Each row comes from the steps of one path. Every step used is in the known rows, and no mark comes twice. Write the path behind each row, first mark first.
Known rows:
soko > fipim > goze > mavo > zupufun: -2.67,0.94,0.09,-0.72,-0.96,-1.70,-1.13,-0.85,1.79,1.70,-0.51,0.34,0.57,-0.30,-2.32,-1.01,0.72,2.57,0.61,2.22,1.92,0.25,-2.76
mavo > puro > soko > goze: -1.32,0.68,0.91,-0.31,-1.82,1.08,-1.61,0.47,-0.92,-1.44,2.53,0.98,1.05,-1.44,2.37,2.20,-3.33,-0.02,-0.16,-1.04,-3.18,-2.09,1.28
zupufun > mavo > soko > fipim > goze > puro: 1.36,-2.53,1.47,-3.76,4.20,2.98,1.81,-0.06,1.10,2.14,-1.03,1.30,0.37,2.33,2.21,-3.88,-0.48,-5.69,1.61,1.65,1.57,2.99,3.47
puro > soko > goze: -0.12,2.69,0.53,1.29,0.17,2.64,0.48,0.22,-1.37,-1.28,2.66,0.69,-1.56,0.21,1.21,3.19,-1.58,0.46,1.01,-1.61,0.46,-3.72,1.85
goze > mavo > puro: -1.38,-0.28,-0.60,2.45,-1.76,-3.56,-2.53,0.29,-0.42,1.09,-1.47,-3.09,0.25,-1.66,0.62,-1.26,1.15,1.93,-3.22,-0.15,-2.00,-0.50,-2.38
fipim > goze > puro: -1.14,-2.11,1.55,2.63,1.73,1.75,3.09,-0.36,3.25,1.26,1.24,5.17,-0.50,0.38,-1.61,-0.18,1.23,-0.10,-0.21,-1.51,0.46,0.70,-0.52
zupufun > mavo > fipim > goze > puro: 1.71,-2.38,0.10,3.17,2.00,1.24,0.87,-1.38,1.85,-0.61,0.80,3.13,0.62,1.77,-2.61,-2.32,0.77,-0.28,1.41,0.36,-1.61,2.26,0.38
soko > fipim: -0.03,0.06,-1.16,1.42,0.43,-0.19,0.60,0.97,1.58,0.12,0.86,-0.18,-2.37,0.49,0.89,0.06,1.64,-3.41,-3.00,0.25,4.57,-1.87,1.52
fipim > goze > puro > soko: -0.77,-0.96,2.55,-0.46,1.30,3.92,2.77,-1.43,0.27,0.34,0.69,4.73,-0.74,-1.28,-0.73,1.16,-0.02,0.35,0.91,-1.84,-1.14,0.16,-0.41
goze > puro: -0.04,-2.31,0.75,4.81,1.40,0.12,2.71,-0.32,1.85,0.78,0.18,2.73,-3.33,0.10,-0.06,0.02,2.85,-1.59,-2.24,-1.45,1.08,-0.77,0.53
goze > mavo > fipim: 1.25,2.15,-3.15,2.71,-0.99,-2.50,-1.34,-0.70,-1.50,0.07,0.97,-2.03,-2.02,-0.50,-2.19,-1.29,3.51,1.52,-2.78,0.27,0.28,-0.96,-2.23
mavo > fipim: 1.39,1.05,-3.30,5.40,-0.91,-1.10,-0.34,0.62,0.32,-1.67,3.82,1.03,-2.18,0.91,-2.01,-0.98,1.88,-0.49,-3.30,0.21,0.23,-1.24,-0.54
zupufun > soko > fipim > goze > mavo: 1.23,2.21,-0.68,-5.07,1.87,0.35,-0.42,-0.34,-0.05,1.48,-2.30,-3.17,2.21,0.51,-1.61,-0.75,0.24,-0.63,-1.15,-0.03,4.12,0.78,-1.30
fipim > goze > mavo > zupufun: -2.50,0.97,-0.12,4.20,-0.84,-2.68,-0.38,-0.77,1.60,1.28,-0.35,0.51,0.15,0.47,-3.13,-0.66,1.31,6.84,1.38,0.19,-0.80,0.44,-4.49
zupufun > mavo > soko > goze > puro > fipim: 2.55,-2.39,1.02,-4.13,0.85,1.03,1.59,0.18,-0.44,0.45,-2.29,-0.25,-1.83,1.57,3.39,0.09,-0.50,-4.60,5.26,1.14,-0.53,3.01,5.15
zupufun > soko > goze > puro > fipim: 1.71,-1.33,0.37,-4.20,-0.48,0.55,2.07,-0.03,1.23,-0.75,-1.48,1.32,-1.14,0.83,0.26,2.84,0.18,-3.86,2.37,0.53,1.29,1.38,2.87
zupufun > soko > goze: 1.90,2.30,-1.68,2.80,2.08,0.52,0.60,1.10,0.35,-0.87,1.78,-1.44,0.30,3.12,-0.21,2.25,-1.05,-0.48,-0.34,-0.77,1.96,-1.83,1.77
zupufun > mavo > puro > fipim > goze: 0.02,-3.09,1.30,-0.94,-2.20,-1.75,-0.87,1.19,1.56,-1.96,-3.23,-0.58,3.62,-1.32,0.24,-0.76,-2.60,2.17,2.88,1.26,-3.21,3.22,0.03
puro > soko > fipim > goze > mavo: -0.72,2.41,1.31,-6.30,0.28,2.44,-0.39,-1.23,-1.93,1.23,-1.78,-1.06,0.44,-2.14,-0.09,0.58,0.04,0.76,0.20,-0.49,2.83,-1.32,-0.81
soko > goze > puro: -0.73,-1.31,0.79,3.00,1.03,2.19,2.48,-0.44,2.66,1.06,2.25,4.05,-2.41,1.02,0.83,1.47,0.56,-2.56,0.49,-0.92,1.55,-1.33,2.52
goze > mavo: 0.13,1.24,-0.93,3.83,0.05,-2.32,-0.57,0.07,-0.97,1.34,-1.54,-3.10,-2.25,-0.82,-0.56,0.05,3.00,2.68,-2.44,-1.66,1.52,-1.74,-2.09
soko > fipim > goze: -1.02,0.37,-0.36,-0.86,0.80,1.93,0.91,0.78,2.83,0.62,1.57,2.22,0.74,0.64,-0.76,-0.21,-0.09,-1.96,-1.18,0.15,4.46,-0.68,1.09
puro > soko > goze > mavo: 0.16,3.49,0.30,-1.57,-0.11,1.41,-0.51,-1.19,-3.39,0.50,-0.45,-1.75,-1.42,-0.91,1.02,2.67,-0.31,2.57,1.44,-1.63,0.49,-3.60,0.30
mavo > zupufun > soko: 0.79,1.61,-1.62,7.41,0.49,-3.58,0.20,1.07,-0.03,-1.57,0.72,-1.52,-0.41,2.26,-1.20,-0.07,0.86,2.52,-1.29,0.58,-0.89,-0.36,-2.33

Which path is each row?
-0.83,-0.71,-0.18,-1.36,-2.01,-0.17,1.80,1.47,2.30,-1.02,-0.28,1.76,0.02,-0.73,-1.63,1.56,-0.14,1.71,1.69,0.05,0.79,1.19,0.03 => puro > fipim > goze
1.33,1.12,-0.77,-2.47,2.43,1.56,0.79,1.09,1.30,-0.33,0.63,-0.12,2.52,1.81,-0.86,0.04,-1.35,-3.07,-1.49,0.16,3.96,0.69,0.55 => zupufun > soko > fipim > goze
-2.32,1.85,1.13,-3.13,-1.27,-0.02,-1.01,-2.33,-1.29,0.48,-1.11,0.51,0.26,-1.34,-0.96,0.00,0.12,3.12,1.75,1.19,0.87,-0.31,-2.70 => puro > soko > fipim > goze > mavo > zupufun
3.17,-0.12,-0.90,0.01,3.18,0.01,-0.11,1.57,-1.10,0.73,-0.80,-4.33,-1.12,2.43,3.46,-3.15,0.01,-4.94,-0.68,1.50,2.79,0.13,3.51 => zupufun > mavo > soko > fipim
-0.50,-2.32,0.85,-2.50,-1.97,0.63,2.59,-0.13,2.22,-0.43,-0.19,4.18,-2.57,-0.41,0.37,2.72,0.87,-3.26,2.58,0.35,1.59,0.16,3.19 => soko > goze > puro > fipim
0.50,0.22,-1.02,-6.37,-3.12,-3.12,-2.44,0.71,-1.88,-1.07,-3.19,-4.71,2.27,-1.48,0.98,1.61,-1.63,-0.05,1.49,1.25,-1.82,1.48,-0.14 => zupufun > soko > goze > mavo > puro > fipim
-0.89,0.82,0.89,-3.60,0.66,3.55,1.04,-0.19,-0.01,-0.68,1.40,1.68,0.13,-0.65,0.07,1.11,-1.16,-1.36,-0.02,-0.38,2.33,-1.44,0.70 => puro > soko > fipim > goze
0.93,-2.80,0.83,1.73,-3.03,-3.68,-1.30,1.48,0.15,-2.63,-3.98,-3.24,1.15,-1.56,2.18,-0.32,-1.48,0.82,1.04,1.44,-2.76,1.62,1.18 => zupufun > mavo > puro > fipim
-2.01,-0.54,1.69,-5.07,-1.47,2.21,-1.43,0.11,0.43,-1.16,1.77,2.03,3.12,-2.04,1.27,-0.42,-2.89,-1.61,-0.97,0.22,-0.90,-0.29,-0.02 => mavo > puro > soko > fipim > goze
-0.11,1.18,-1.09,-2.05,2.22,0.47,-0.41,1.23,-1.62,3.17,0.55,-2.45,0.40,1.09,-0.38,-2.49,0.73,1.45,-0.33,-0.43,-0.13,1.68,-1.46 => fipim > goze > mavo > soko
-1.81,0.49,0.01,0.05,-1.72,-1.78,-3.01,0.14,-0.04,0.81,0.23,-1.63,1.09,-0.53,1.12,0.59,-0.83,1.03,-0.78,-0.25,-1.19,-1.27,-0.47 => soko > goze > mavo > puro
-1.28,0.98,-0.11,1.27,0.87,-0.02,0.18,-0.08,0.05,2.19,-1.01,-1.29,0.32,-0.28,-2.66,-0.34,1.05,4.06,-0.38,-1.29,1.30,-0.05,-2.92 => fipim > goze > mavo
-1.85,0.62,1.63,-3.10,-1.71,0.14,-2.15,-0.84,-1.86,0.43,-0.84,-1.17,2.87,-2.72,0.35,-0.20,-1.68,4.05,0.00,-0.72,-3.91,0.35,-3.15 => fipim > goze > mavo > puro > soko
-0.62,-2.21,0.36,-5.52,2.69,3.39,2.14,0.27,2.01,2.97,2.20,3.40,-0.45,1.92,1.35,-2.79,0.73,-7.21,-0.56,0.86,2.30,2.29,2.46 => mavo > soko > fipim > goze > puro
0.28,-0.66,0.72,-1.03,0.01,3.17,1.41,-2.15,-0.36,-0.97,3.56,5.97,-0.63,-0.65,-2.47,-0.46,0.58,-0.69,0.38,-0.85,-2.36,0.34,-0.79 => mavo > fipim > goze > puro > soko
1.87,0.60,-1.33,4.66,1.51,0.03,-0.35,-0.15,0.88,-1.76,1.46,0.27,1.66,1.96,-2.95,-2.33,-0.48,2.53,0.93,0.57,-0.71,0.76,-0.27 => zupufun > mavo > fipim > goze
0.57,-1.38,0.55,6.86,0.44,-2.55,-1.36,1.09,0.20,-1.45,-1.84,-2.88,1.08,0.21,1.41,-1.47,-0.96,1.49,-1.19,0.13,-2.38,0.00,-0.01 => zupufun > mavo > puro
-1.01,0.74,0.37,-0.34,-1.93,-1.62,-2.44,-0.38,-3.96,-0.03,-1.83,-3.28,0.24,-3.19,1.28,0.10,-0.11,2.79,-2.25,-0.91,-3.33,-1.31,-2.65 => goze > mavo > puro > soko
3.03,0.08,-1.26,4.56,3.27,-0.57,0.13,1.78,-2.26,0.34,-0.72,-4.76,-0.92,2.65,2.36,-2.59,0.04,-1.06,-0.01,0.12,-0.03,0.59,1.67 => zupufun > mavo > soko
0.34,-0.70,1.93,2.07,0.73,1.75,2.51,-0.91,-1.26,-0.01,0.10,2.20,-3.35,-1.03,0.96,1.17,1.95,-1.03,-0.77,-1.67,-0.84,-1.60,0.36 => goze > puro > soko
-2.04,2.16,-0.64,4.30,-1.22,-2.82,-1.30,-1.01,0.76,1.01,0.77,-0.74,-1.51,1.08,-0.55,1.19,1.08,4.90,1.86,0.82,0.57,-1.99,-1.54 => soko > goze > mavo > zupufun
-0.95,-0.38,0.66,-2.89,-1.89,0.26,-1.73,0.21,-1.54,-1.34,0.70,0.04,0.53,-2.59,3.42,0.03,-1.21,-3.79,-3.09,0.61,-0.75,-1.45,1.03 => mavo > puro > soko > fipim
0.00,0.85,-2.31,2.62,-0.47,0.49,0.07,0.68,1.30,-1.18,4.64,2.65,0.47,1.27,-3.36,-1.20,0.30,1.04,-1.08,-0.10,-0.34,0.49,-1.34 => mavo > fipim > goze
3.07,3.99,-3.75,-1.13,0.39,-1.07,-2.22,-0.61,-2.18,-0.76,1.10,-2.52,0.37,1.90,-1.95,0.05,0.14,0.15,-0.80,0.69,0.80,-1.01,-0.27 => zupufun > soko > goze > mavo > fipim
0.00,-3.14,0.76,-0.08,-1.87,-1.06,3.02,0.20,1.20,-0.06,-2.21,2.51,-3.81,-1.55,0.06,1.12,3.08,-2.58,0.18,-0.41,1.02,1.34,1.16 => goze > puro > fipim
-2.46,-0.49,0.25,-0.32,-1.06,-1.63,-2.22,0.34,0.92,1.32,-0.68,-1.12,2.97,-1.74,-0.95,-1.22,-0.52,3.42,-1.55,-0.57,-2.18,1.53,-2.95 => fipim > goze > mavo > puro
0.41,-2.04,-0.04,-5.75,-0.98,1.38,2.21,0.98,0.68,0.94,0.83,2.37,-2.74,0.61,2.28,0.68,0.69,-5.50,3.01,1.65,0.04,1.99,4.10 => mavo > soko > goze > puro > fipim
-0.03,-1.54,-0.45,1.19,0.49,1.39,1.43,-0.97,2.63,-0.16,3.82,5.85,-0.89,0.47,-2.97,-1.79,1.73,-1.49,-1.02,-0.18,-0.80,1.73,-0.91 => mavo > fipim > goze > puro
1.85,-0.20,-0.14,1.26,2.68,1.62,2.05,-0.14,0.93,0.46,0.86,1.38,-0.62,2.45,0.06,1.88,-0.15,-3.39,0.25,-0.98,1.02,-0.35,2.36 => zupufun > soko > goze > puro
0.07,0.58,-0.85,-2.32,-2.34,-4.19,-0.63,-0.12,-0.67,-0.49,-3.54,-2.57,1.57,-0.10,-3.33,0.70,0.45,5.15,3.45,1.86,-1.26,2.71,-3.89 => puro > fipim > goze > mavo > zupufun > soko
-1.06,0.02,0.76,-5.20,-2.07,-0.81,-2.73,-0.87,-2.92,0.25,-2.68,-3.04,0.29,-3.68,2.69,-0.26,0.04,-1.46,-2.32,0.49,-0.14,-1.30,-1.08 => goze > mavo > puro > soko > fipim
1.42,-0.47,2.08,4.23,-0.01,-1.07,-1.65,0.05,-2.47,-2.62,-1.88,-2.82,1.10,-1.30,2.89,-0.16,-2.41,1.97,0.45,-0.88,-4.35,-0.33,-0.01 => zupufun > mavo > puro > soko
0.10,1.09,-0.95,-1.65,-0.64,-1.87,-3.12,0.08,-1.34,0.47,-1.09,-4.46,2.56,0.25,0.88,0.71,-1.68,0.43,-1.28,0.00,-1.90,-0.16,-0.81 => zupufun > soko > goze > mavo > puro
0.54,0.25,1.93,2.05,-0.37,1.02,-2.06,0.00,-1.56,-2.14,-0.29,-1.46,2.34,-0.21,3.09,1.23,-4.22,1.34,2.10,0.02,-3.55,-1.19,2.13 => zupufun > mavo > puro > soko > goze
